Known rows, with every step that occurs
ponugo -> lelak -> vasam -> pifav: [ 0.826 -1.288  1.246 -0.529  0.886  2.705 -2.834 -0.246 -0.089  2.664
  2.432 -2.585 -0.107  1.416 -1.760  0.568  0.919  1.663  2.169 -0.734
 -2.205  0.154 -1.098  0.901  2.290]
vasam -> pifav -> zuva: [-0.482  0.210  1.258 -2.645  0.760  1.739  0.615  2.354  3.477  0.095
  0.091 -0.795 -1.389  2.392  0.410  0.260  1.259  1.457  2.395  0.030
 -1.221  0.285  1.044  1.701  1.244]
zuva -> tezomed: [-1.649 -1.359  2.567 -0.028 -0.261  0.782 -1.423  2.942  0.087  1.545
 -0.403 -0.907  0.001  0.917 -0.361 -0.721 -0.234  2.384  0.884  2.392
  0.967  1.254 -0.323  0.692  1.191]
vasam -> pifav: [ 0.061 -0.386  1.688 -1.362 -0.048  1.012 -2.124  1.715  3.007  0.160
  0.807 -2.002 -0.557  1.695  0.063 -0.135  0.331  1.925  1.959  0.996
 -0.625  1.143 -0.070  1.185  0.360]
nefe -> dokat -> ponugo -> lelak: [-1.815 -1.699  1.501 -3.733 -0.778  2.440  3.040 -0.378  0.387 -0.372
  0.381 -1.312  2.047  0.096 -0.525  1.538  0.609  1.642  1.896  2.184
  0.401  0.728 -1.141  0.509  0.601]
ponugo -> dokat -> nefe: [-2.296 -0.719  1.554 -0.610  0.579  3.241 -2.146  3.045 -2.013 -0.924
  0.552 -2.041  0.837  1.192  0.110  0.950  0.118  1.687  1.747  0.800
  0.383 -1.466 -0.171  0.627  0.700]
dokat -> nefe: [-0.695 -1.677  1.447 -0.248 -0.118  3.537 -0.434  3.299 -2.872  0.557
  0.649 -2.487 -0.207  1.021  0.670 -0.420  0.940  1.737  2.140  1.010
  0.063  0.651  0.100  0.836  0.204]
dokat -> ponugo -> lelak -> vasam -> fufe: [-0.275 -2.512 -0.154 -3.010 -0.335  3.085 -0.366 -1.659 -0.313  2.235
  1.791 -2.347  1.092  0.732 -1.743  1.344  1.144  0.659  1.747  0.259
 -0.723 -0.845 -1.105  1.185  1.555]
vasam -> pifav -> zuva -> lelak -> nefe -> dokat: [-0.526  1.774 -0.277 -4.093  1.317  4.652 -1.517  1.928  3.761 -0.070
 -0.683  0.957 -1.324  2.390  1.552  1.687  2.352  3.723  3.362 -0.410
 -4.150 -0.433  0.630  1.610  2.744]
ponugo -> dokat -> nefe -> migos: [-2.181 -1.304  1.047 -1.099  0.668  2.959 -1.687  3.716 -1.986 -0.157
  0.474 -2.955  0.910  1.700  1.524 -0.368 -0.589  3.190  1.554  1.771
 -0.115 -2.467  0.940 -0.239  0.905]
lelak -> ponugo -> dokat -> nefe: [-1.730 -0.467  1.524 -0.607  0.743  3.378  0.246  2.124 -1.414 -1.413
  0.051 -1.740  1.149  0.938 -0.328  0.879  0.300  0.158  1.280  0.969
 -0.436 -1.088 -0.162  1.191  1.837]
pifav -> ponugo -> dokat -> nefe: [-2.302 -1.038  2.640 -2.549  0.394  4.038 -3.049  2.755  1.318 -1.552
 -0.262 -1.712 -0.387  1.817  0.023  0.428 -0.493  0.239  1.258  0.732
 -0.425 -0.997  1.056  0.047  1.531]
zuva -> pifav -> ponugo -> dokat -> nefe: [-2.188 -0.731  3.952 -0.492 -0.065  4.467 -8.284  4.265  2.601 -1.449
 -0.830 -1.009  0.003  2.388 -0.248 -0.382 -1.684  0.346  0.761  1.124
 -1.505 -1.785  0.825  0.030  2.079]
vasam -> fufe -> ponugo -> dokat -> nefe -> migos: [-2.166  0.301  1.488 -3.686  1.246  5.627 -3.537  2.769 -1.055  1.998
  1.071 -3.597  1.081  1.786  0.814 -0.170 -1.384  3.403  1.061 -0.476
 -1.523 -4.200  0.909  0.379  2.333]
fufe -> vasam -> pifav -> ponugo: [ 1.233 -0.826  1.772 -3.144 -0.108  3.100 -2.183 -0.903  7.586 -0.689
  0.687 -0.227 -1.727  2.311  0.769 -0.150 -0.083  0.706  0.752  1.323
 -2.469  0.918  1.078  0.332  1.086]
ponugo -> lelak -> vasam -> fufe: [-0.318 -1.786  0.051 -0.821  0.099  3.622 -2.305 -2.164 -0.681  3.558
  3.109 -2.074  0.273  0.976 -1.560  1.204  0.602  1.593  1.922 -1.325
 -0.438 -0.630 -1.439  0.772  1.843]
zuva -> lelak -> ponugo: [ 0.457 -0.556  0.031 -0.399 -0.580  1.273  0.611  0.038  1.412 -0.472
  0.168 -0.251  1.282  0.780 -0.386  1.008  0.176 -0.236  0.038  0.942
  0.552  0.636 -0.342  1.483  1.993]
vasam -> pifav -> nenosem: [-2.018 -1.430  1.492 -1.265  0.167  1.204 -0.539  0.842  2.114 -0.006
  1.214 -3.459 -1.397  1.656  0.542  0.324 -0.074  3.304  3.230  0.587
  0.525 -0.012 -0.154  0.824  0.937]
vasam -> fufe -> ponugo: [-1.017 -0.183  1.595 -3.402  0.075  3.212 -1.326 -0.271  1.734  2.530
  1.540 -2.411 -0.310  1.005 -0.502  0.479 -0.332  1.616  1.150 -0.391
  0.171 -0.290  0.316  1.666  1.611]
zuva -> pifav -> ponugo: [-0.919 -1.696  3.558 -0.743 -1.109  1.950 -5.479  1.910  5.496 -0.253
 -0.414 -0.904 -1.220  2.170 -0.101 -1.124 -1.427  0.048  0.646  2.100
 -0.395  0.988  1.414  0.488  1.620]
lelak -> vasam -> fufe: [-1.015 -1.889 -0.181 -1.430  0.080  2.855 -1.231 -2.009  1.171  2.334
  2.526 -2.171 -1.215  1.109 -0.426  0.530  0.396  2.035  2.266  0.194
 -0.493  0.444 -0.113  1.139  0.794]
pifav -> nenosem: [-3.179 -2.790  0.972 -0.660 -0.278  0.513  1.976 -0.140 -0.096  0.135
  1.317 -3.408 -1.352  0.899  0.748  0.622 -0.050  2.748  2.881  1.418
  2.731  0.203  0.259  0.744  0.773]
ponugo -> dokat: [-2.681 -0.815  1.374 -1.223  0.127  0.348 -1.181  0.232  1.842 -1.002
  0.842 -1.409  0.510  1.095 -0.309  1.622 -0.536  1.292  1.146  1.602
  1.749 -0.662  0.011  0.794  0.766]
nefe -> dokat -> ponugo: [-2.538 -1.880  1.249 -4.271 -0.876  1.631  4.024 -0.188  2.195 -1.640
 -0.293 -1.417  0.579  0.213  0.559  0.858  0.358  2.092  2.216  3.615
  0.390  1.716  0.161  0.844 -0.412]
fufe -> vasam -> pifav -> ponugo -> lelak: [ 1.967 -0.619  1.978 -2.605 -0.038  3.940 -3.283 -1.007  5.812  0.465
  1.284 -0.215 -0.265  2.181 -0.307  0.571  0.097  0.368  0.351 -0.096
 -2.559 -0.055 -0.255 -0.008  2.085]
lelak -> vasam: [-1.055 -2.791  0.420 -0.682  0.355  1.484  0.825 -1.226 -0.124  1.527
  1.952 -2.505 -1.522  0.790 -0.410  0.301  0.694  1.515  2.233  1.558
  0.006  1.386  0.657  1.114  1.151]
lelak -> ponugo -> dokat: [-2.132 -0.639  1.373 -1.210  0.311  0.422  1.196 -0.657  2.341 -1.578
  0.306 -1.083  0.946  0.836 -0.773  1.583 -0.309 -0.393  0.757  1.789
  0.922 -0.237  0.040  1.408  1.921]
fufe -> vasam: [ 0.061 -1.797  0.107 -0.705 -0.411  1.978  1.195 -1.668  2.211  0.115
  1.532 -0.363 -0.545  0.901  1.062  0.756  0.498  1.562  0.847  2.271
  0.473  0.730  0.250  0.793  0.109]

Rows
[-1.621 -1.125  1.087 -1.124  0.783  3.136  0.825  2.811 -1.387 -0.739
 -0.014 -2.646  1.269  1.451  1.069 -0.494 -0.315  1.629  1.141  1.899
 -1.020 -2.118  1.009  0.336  2.036]	lelak -> ponugo -> dokat -> nefe -> migos
[-0.302 -2.121  1.141 -2.748 -0.010  4.273 -2.884 -2.439  2.640  2.877
  2.361 -1.729 -0.890  1.626 -1.660  0.701  0.034  0.180  1.491 -1.460
 -1.245 -0.170 -0.215  0.174  2.668]	pifav -> ponugo -> lelak -> vasam -> fufe
[-0.284 -2.295  1.235 -2.461 -0.901  0.841  1.768  1.017 -0.587  0.344
  0.266 -2.002  1.796  0.542 -0.982  1.077  1.070  0.023  1.011  1.782
  1.301  0.082 -0.684  1.112  0.932]	dokat -> ponugo -> lelak
[-0.761  0.437  0.379 -0.098  0.512  3.943 -2.241  2.391 -1.512 -1.733
 -0.237 -0.455  2.538  1.026 -0.557  1.782 -0.081  0.121  0.030 -0.082
 -0.531 -2.177 -0.961  1.037  2.527]	zuva -> lelak -> ponugo -> dokat -> nefe
[-1.254 -1.119  1.011 -2.403  0.377  3.879  0.240 -0.275 -0.578  1.659
  1.023 -1.205 -0.298  0.769  0.491  1.333  1.993  3.196  3.386  0.734
 -1.355  0.778 -0.755  0.731  2.053]	ponugo -> lelak -> nefe -> dokat
[ 0.812 -0.585  2.190 -2.403  1.729  3.970 -2.436 -0.424 -0.663  4.062
  2.526 -3.357 -0.307  1.203 -2.478  0.455  0.428  1.408  1.720 -1.665
 -3.008 -0.494 -0.321  1.544  3.919]	fufe -> ponugo -> lelak -> vasam -> pifav
[-0.602  0.176  1.048 -2.848  1.032  2.797 -6.831 -0.436  5.826 -0.886
  0.647 -0.593 -0.383  2.460 -1.527  1.764 -1.160  0.623  0.462 -0.580
 -2.747 -1.475  0.408  0.354  3.283]	zuva -> lelak -> vasam -> pifav -> ponugo -> dokat
[-1.951 -1.967  0.639 -5.087 -0.156  2.499  3.128  0.173  1.799 -0.879
 -0.885 -1.612 -0.972  0.632  1.388  0.836  2.372  2.649  3.522  3.861
 -1.561  1.464  0.973  1.516  0.743]	lelak -> nefe -> dokat -> ponugo
[-1.149 -0.700  2.428 -2.815  1.733  5.266 -5.389  1.944  2.283 -0.478
  0.621 -2.524 -1.514  2.459 -0.850  0.016 -0.062  1.037  2.193 -0.280
 -4.072 -1.159  0.942  0.241  2.580]	lelak -> vasam -> pifav -> ponugo -> dokat -> nefe
[-1.331 -0.779  0.784 -5.300  1.321  4.260  3.420 -0.389  2.047  0.563
  0.560 -0.903  0.081  1.380 -0.954  1.512  1.945  1.922  3.284  0.216
 -3.870 -0.426 -0.066  1.237  2.479]	nefe -> dokat -> ponugo -> lelak -> vasam -> pifav -> zuva
[-1.140 -1.445 -0.474 -0.483  0.818  2.455 -2.802 -0.685  0.695  0.910
  1.927 -2.906 -1.122  1.595 -0.375  1.195 -0.126  3.458  2.637 -0.611
 -1.138 -1.014 -0.670  0.727  2.462]	zuva -> lelak -> vasam -> pifav -> nenosem
[ 0.814 -0.583  3.076 -2.834 -0.118  2.673 -3.643  1.320  4.451  0.841
  0.685 -1.577 -0.243  2.243 -1.165  0.078 -0.048  0.093  1.133 -0.632
 -1.470  0.635 -0.202  0.280  2.216]	vasam -> pifav -> ponugo -> lelak
[ 0.308 -2.430  0.578 -3.249 -0.234  1.731  0.760  1.553 -1.296  1.104
 -0.451 -2.298  0.284  0.982 -0.139  1.027  3.043  0.541  2.368  1.936
 -0.631 -0.222  0.086  1.739  2.165]	dokat -> ponugo -> lelak -> nefe
[ 0.177  0.078  1.717 -3.666  2.512  4.615  0.138  0.177  0.164  4.031
  1.773 -2.268 -1.136  1.838 -2.049  0.847  1.380  0.912  2.143 -2.449
 -3.696 -1.372  0.853  2.024  4.790]	fufe -> ponugo -> lelak -> vasam -> pifav -> zuva
[-1.250  0.448  1.426 -4.944  0.926  6.525 -1.894 -1.309  0.278  3.850
  1.615 -1.844 -0.148  0.863 -0.259  1.653  1.265  3.380  2.958 -1.356
 -2.615 -0.980 -0.742  1.348  3.484]	vasam -> fufe -> ponugo -> lelak -> nefe -> dokat
[ 0.251 -1.699  0.770 -1.130  0.269  2.327 -1.222  0.911 -1.595  2.460
  0.958 -2.000 -0.479  1.243  0.028  0.941  2.533  1.474  2.509  0.343
 -0.450  0.086 -0.256  1.334  2.425]	ponugo -> lelak -> nefe
[-0.329 -2.950  1.760 -2.020  0.201  3.001 -0.844 -1.715  1.226  2.179
  1.791 -2.102 -1.275  1.280 -1.660  0.348  0.359 -0.240  1.463 -0.144
 -0.770  0.802  0.576  0.167  2.941]	pifav -> ponugo -> lelak -> vasam
[ 0.208 -1.387  0.528 -4.132  1.150  2.798  1.961  0.926  1.029  1.246
  0.403 -1.602 -0.113  1.886 -1.498  1.047  2.367  0.266  2.448 -0.113
 -2.944 -1.051  0.424  1.803  2.831]	dokat -> ponugo -> lelak -> vasam -> pifav -> zuva
[-0.352 -0.049  1.804 -2.867  0.108  4.014 -2.050 -0.609 -0.198  3.786
  2.244 -2.266  1.184  0.870 -1.622  1.157 -0.291  1.103  0.810 -1.874
  0.083 -1.271 -1.082  1.312  2.650]	vasam -> fufe -> ponugo -> lelak
[-0.994 -0.942 -0.573 -4.484 -0.433  3.036  0.621  0.577  1.549 -1.143
 -1.151 -0.379  0.408  0.748  1.252  1.680  1.965  2.655  2.326  2.738
 -1.692  0.396  0.258  1.408  1.424]	zuva -> lelak -> nefe -> dokat -> ponugo
[-1.046 -1.257  0.830 -3.122  0.917  4.037 -1.060 -2.257  0.632  3.800
  2.505 -3.067 -1.418  0.856 -1.193  0.439 -0.038  1.754  1.766 -0.594
 -1.377 -0.321  0.608  1.740  2.516]	lelak -> vasam -> fufe -> ponugo
[ 0.237 -0.683  0.711 -1.954  1.662  3.348 -0.012  0.545  0.728  2.557
  1.704 -1.349 -0.980  2.076 -1.315  0.962  1.822  1.157  2.676 -1.633
 -2.730 -0.769  0.073  1.353  3.159]	ponugo -> lelak -> vasam -> pifav -> zuva
[ 2.173  1.375 -0.973 -2.003  0.699  3.743  1.068 -0.490  5.631 -1.009
  0.027  2.234  0.280  2.193  0.642  1.549  1.227  0.074  0.031 -0.296
 -3.268 -1.041  0.284  1.808  2.940]	fufe -> vasam -> pifav -> zuva -> lelak -> ponugo
[ 0.440  1.218  0.090 -2.220  0.535  2.210 -1.734  2.821  3.435 -0.168
 -0.196  0.459 -0.082  2.448  0.245  1.205  0.807  1.447  1.185 -0.875
 -1.377 -0.787  0.343  1.514  1.912]	vasam -> pifav -> zuva -> lelak
[-2.125 -1.645  2.187 -3.017  0.452  3.633 -2.455  3.507  1.194 -0.843
 -0.291 -2.726 -0.246  2.321  1.406 -0.872 -1.126  1.894  1.144  1.497
 -0.985 -2.087  2.143 -0.842  1.727]	pifav -> ponugo -> dokat -> nefe -> migos
[-0.366 -1.958  1.676 -1.810  1.259  3.449 -0.066 -1.469 -2.561  4.300
  2.693 -3.290 -0.247  0.413 -2.243  0.818  0.450  0.824  1.424 -0.864
 -0.928 -0.246  0.079  1.389  3.830]	fufe -> ponugo -> lelak -> vasam
[-0.101 -0.070  2.661 -4.779  0.671  5.040 -3.013  0.432  4.711  0.903
  0.139 -1.148 -1.482  2.186  0.190  0.512  1.470  2.392  3.299 -0.084
 -4.257  1.010  0.116  0.317  3.044]	vasam -> pifav -> ponugo -> lelak -> nefe -> dokat
[ 0.984  1.419  0.126 -2.180  0.655  2.343  0.717  1.813  4.070 -0.715
 -0.601  0.700  0.335  2.219 -0.229  1.034  1.062 -0.192  0.773 -0.761
 -2.263 -0.490  0.362  2.122  3.005]	vasam -> pifav -> zuva -> lelak -> ponugo
[-0.333 -2.659  0.673 -0.112  0.398  2.269 -0.016 -1.323 -2.150  2.803
  2.529 -2.422 -0.062  0.636 -1.589  0.881  0.957  1.083  1.947 -0.072
 -0.014  0.384 -0.644  0.766  2.104]	ponugo -> lelak -> vasam
[-0.192 -1.526  3.802 -0.254 -1.092  2.738 -6.175  1.731  3.662  1.115
  0.195 -0.791  0.278  2.027 -1.190 -0.409 -1.279 -0.368  0.233  0.558
 -0.355 -0.040  0.069  0.150  2.548]	zuva -> pifav -> ponugo -> lelak
[-1.863 -1.852  0.039 -4.264 -0.277  4.679  1.270 -2.927  0.789  1.573
  1.923 -1.609  1.306  0.273 -1.173  1.827  0.641  2.310  2.562  0.609
 -1.572 -0.237 -1.560  0.569  1.218]	nefe -> dokat -> ponugo -> lelak -> vasam -> fufe
[-1.721  0.705 -0.207 -2.986  1.363  4.212 -5.466 -2.196  1.351  2.061
  2.140 -1.382  1.005  1.122 -1.927  2.804 -1.333  1.685  0.098 -1.773
 -1.173 -3.337 -0.420  1.349  3.735]	zuva -> lelak -> vasam -> fufe -> ponugo -> dokat
[-0.546 -0.755  0.502 -2.404  1.603  2.562  0.860  0.548  2.417  1.312
  1.094 -1.434 -2.421  2.230 -0.232  0.217  1.574  1.610  2.994 -0.178
 -2.736  0.300  1.407  1.756  2.189]	lelak -> vasam -> pifav -> zuva
